What can hang from each mark
k626: k293 k732
k293: k165 k212 k816
k816: k438
k212: k293 k438
k90: k438
k438: k816
k732: k137 k165 k626
k137: k732
k165: k293 k732

Each row was made from one small tree. The marks that hang from a mark follow it in brackets, in the order of their numbers. Every link used is in the known rows. Write each row's tree.
In the rows, zero is written as 128.
Known rows
k165{k293 k732{k137 k626}}: [127 106  64 133 203 133 133 179 136 154  85 115 136 130 154  87 166  97
  83 138 159 112 144  74 157 103 101 151]
k293{k165{k732} k212{k438} k816}: [224 137 102 106 159 110 128 147 158 105 108 112 143 134 136  97 168 110
 168 136 139 116 202 142 199 164  79 106]
k293{k165{k732{k626}}}: [171 118  89  94 164 122 143 173 164 124 115 100 154 147 150  93 167 122
 102 143 145  94 150 115 173  84 106 129]
k732{k165{k293{k212}}}: [166 113 106 117 147 148 108 153 114 162  99 145 124 141 150 133 167 111
 128 145 133 114 167 116 190 124  62 101]
k212{k293{k165{k732} k816} k438}: [206 164 109 143 177 102 139 144 165 121 104 119 156 133 122  70 164 116
 150 139 133 109 174 127 208 143  89 131]
k90{k438}: [129 119 117 102 151 123 124 118 157 133 135 114 128 129 129 132 128 109
 122 150 143 114 142 137 161 149 101 114]
k165{k293{k212{k438}} k732{k626}}: [142 126  87 127 180 118 136 179 124 137  71 133 125 137 125  98 190  82
 133 122 148 112 189 116 170 126  69 140]
k212{k293{k165}}: [193 144 129 126 140 127 116 136 144 126 125 137 148 128 128 100 154 126
 131 152 131 105 141 114 190  98  81 122]
k626{k293{k212} k732{k137}}: [196  81 103 155 164 134  79 131 143 191 118 163 132 116 122  96 144 106
 136 131 150 130 160 123 172 145  55 101]
k732{k137 k165{k293} k626}: [135 102  64 140 182 135 137 179 120 169  74 123 128 129 164 105 140 102
  46 138 152 102 154  60 177  78  79 128]
k212{k293{k165{k732}} k438{k816}}: [227 148 118 129 179 107 142 130 160 156 109 121 149 138 109  82 174 109
 145 146 133 117 168 118 202 133  95  94]
k165{k293{k212 k816} k732{k626}}: [180 124  81 131 181 125 105 176 134 120  87 120 122 137 142  95 188 101
 136 130 153 105 186 111 180 140  79 161]
k626{k293{k165}}: [188 131 109 127 146 131  87 148 162 121 141 127 141 133 134 109 145 119
 118 164 130 103 132 139 176 108  65 113]
k137{k732{k626}}: [145 125  94 116 156 135 158 136 163 133 112 113 135 131 141 103 143 110
 130 129 143  97 151 131 162 101 102 147]
k212{k293{k165 k816} k438}: [216 161 121 148 153 108 125 137 145 101 105 125 146 122 113  87 140 116
 144 144 132 110 182 123 207 137  71 129]
k732{k626}: [140 117 106 115 150 133 135 151 139 120 116 123 130 130 134 118 137 114
 105 136 138  97 150 131 149  89  97 135]
k626{k293{k212}}: [172 116 121 135 139 135  81 131 145 138 131 152 122 125 123 126 156 105
 148 144 129 108 153 153 160 131  60 115]
k626{k293{k165} k732}: [214 115 114 132 150 133  80 147 165 158 141 140 151 139 128  88 147 127
 129 150 132 121 140 148 192 124  56 102]
k165{k293}: [143 137 112 120 154 151 104 147 127 121 121 132 129 135 135 122 156 112
 138 157 133 125 144 127 165 129  77 128]
k137{k732{k165{k293{k212}} k626}}: [160 114  79 128 162 138 145 163 134 173  74 133 122 142 156 103 173  99
 120 122 148 100 179  96 198 105  67 130]
k293{k165{k732{k626}} k816}: [200 129  78 106 174 116 131 174 169  99 112  91 147 142 152  85 159 127
 109 142 146  94 163 118 184 111 105 146]
k293{k212 k816{k438}}: [187 123 109 111 143 131  95 110 141 118 123 120 139 113 135 139 144 107
 180 131 150 108 199 157 190 175  83 122]
k293{k816}: [181 135 114 121 148 139 110 124 150 102 132 114 130 128 132 123 130 126
 145 148 131 114 161 151 169 145  97 134]
k732{k137 k165{k293}}: [141 112  78 136 173 150 123 157 124 174  95 129 134 131 162 117 138 110
  83 153 141 121 146  79 184 112  77 108]
k90{k438{k816}}: [182 113 121 108 164 117 120 103 156 147 137 105 119 131 119 135 132 109
 128 157 146 117 156 137 168 168 109 100]
k137{k732{k165{k293} k626}}: [132 129  75 133 171 138 156 165 144 170  81 117 131 144 162  98 157 105
 100 132 143  98 154 101 196  96  82 139]
k212{k293}: [153 143 137 138 147 139 122 123 136 137 123 152 136 126 115 108 152 118
 144 141 127 109 142 133 170 112  89 132]

Write each row's tree
[167  95  84 129 165 144 112 154 111 175  84 141 123 126 160 124 151 104
 104 143 147 122 169  77 186 122  66  99] => k732{k137 k165{k293{k212}}}
[244 124 113 103 128 129  96 141 145  89 125 117 137 129 142 120 152 128
 153 149 142 110 185 135 191 145  72 116] => k293{k165 k212 k816}
[216 129 117 132 160 127 104 130 114 138  98 139 110 129 107 128 170  89
 166 142 140 130 197 130 178 166  61  97] => k165{k293{k212{k438{k816}}}}
[180 132  99 124 158 137  72 125 126 115 111 123 135 115 135 135 163  98
 175 139 154 119 199 138 199 185  68 138] => k165{k293{k212 k816{k438}}}
[149 133 107 121 174 131 120 155 129 141  95 140 129 141 127 108 189  88
 171 135 137 129 181 132 176 159  69 116] => k165{k293{k212{k438}} k732}
[155 136  74 132 193 129 118 175 146 119  98 107 128 141 144  89 171 109
 114 139 149 110 160 117 175 133  95 170] => k165{k293{k816} k732{k626}}
[175 109  77 130 190 125 103 158 180 157 124 114 152 131 154  86 153 114
 100 156 144 106 127 103 175 113  90 108] => k626{k293{k165{k732{k137}}}}
[197 146 138 153 164 115 137 106 133 153 108 143 127 124  90 105 148 102
 152 140 126 117 170 136 179 141  89 107] => k212{k293 k438{k816}}
[208 119 106 131 165 127 123 136 112 176  85 139 113 139 124 128 163  95
 137 140 133 124 200 120 198 153  61  75] => k732{k165{k293{k212{k438{k816}}}}}
[136  93  74 126 169 129 157 159 136 173  89 118 133 127 158 111 121 113
  51 134 149  96 152  81 166  72 100 112] => k732{k137 k165 k626}
[143 128  66 135 176 127 113 157 132 149  84 107 143 129 154 115 139 100
  96 131 155  92 188 113 209 127  82 144] => k732{k165{k293{k816{k438}}} k626}
[128 102  65 150 205 119 120 167 171 170 103 123 136 125 144  84 148  96
  74 136 149  95 134 101 148  93  95 141] => k165{k732{k137 k626{k293}}}
[161 150 118 148 160 126 104 101 146 135 119 129 152 111 119 114 141 111
 157 135 142 106 174 140 201 154  92 143] => k212{k293{k816{k438}}}
[164 112  52 158 190 130 126 178 127 151  71 110 123 126 165  98 134 107
  56 140 155 102 171  63 187 105  79 147] => k732{k137 k165{k293{k816}} k626}
[196  98  77 173 186 128  95 138 164 205 109 139 140 125 144  83 117 123
  99 137 142 121 153 116 200 145  67 104] => k626{k293{k816} k732{k137 k165}}
[201 131 108 129 150 139  83 144 124 104 112 132 118 129 135 126 162 110
 162 146 141 122 186 127 181 169  63 138] => k165{k293{k212 k816}}
[164 126 120 144 151 120  97 131 139 135 115 158 119 121 108 118 149  88
 158 134 126 110 176 159 163 144  50 105] => k626{k293{k212{k438}}}
[217 121  96  91 161 121  99 129 166 125 121 101 165 130 151 115 168 117
 170 137 156 105 198 143 215 171  94 111] => k293{k165{k732} k212 k816{k438}}
[160 133 116 130 148 136 111 146 107 121  94 146 122 126 118 125 164  88
 166 138 136 127 186 132 173 156  52 113] => k165{k293{k212{k438}}}
[169 109  67 172 187 115  98 156 156 123 100 119 123 108 138  90 122 102
  79 137 151  96 155 103 157 117  76 156] => k732{k137 k626{k293{k816}}}
[157 110  58 163 210 112 112 164 176 146 100 108 133 120 145  75 142 103
  83 135 151  95 149 104 159 122  97 155] => k165{k732{k137 k626{k293{k816}}}}
[176 162 126 160 162 115 131 121 139 117 104 139 133 113 103  96 140 106
 156 134 126 113 176 139 185 151  79 139] => k212{k293{k816} k438}
[188 117  81 137 163 127 112 175 116 137  75 127 115 132 153 110 161 109
 102 131 146 100 196 101 196 120  58 139] => k732{k165{k293{k212 k816}} k626}
[162 105  84 143 161 123 132 150 164 189  90 140 123 135 147  96 157  99
 112 120 137  82 166 126 191  97  65 124] => k137{k732{k165 k626{k293{k212}}}}
[168 130  90 119 180 134  86 134 145 139 107 116 145 129 145 118 181  98
 181 137 156 119 196 138 201 193  86 137] => k165{k293{k212 k816{k438}} k732}
[189 139  97 141 159 124 116 152 116 141  82 136 118 133 137 115 152  98
 139 135 133 121 208 122 206 165  49 111] => k732{k165{k293{k212{k438} k816}}}
[166  92  81 145 175 151 117 154 126 211  98 143 142 136 154  98 141 116
  93 139 150 137 152  87 199 129  71  95] => k626{k732{k137 k165{k293}}}
[197 134 118 126 143 121 120 124 132 101 108 135 122 119 117 120 142 103
 173 131 134 118 205 156 176 171  71 117] => k293{k212{k438} k816}
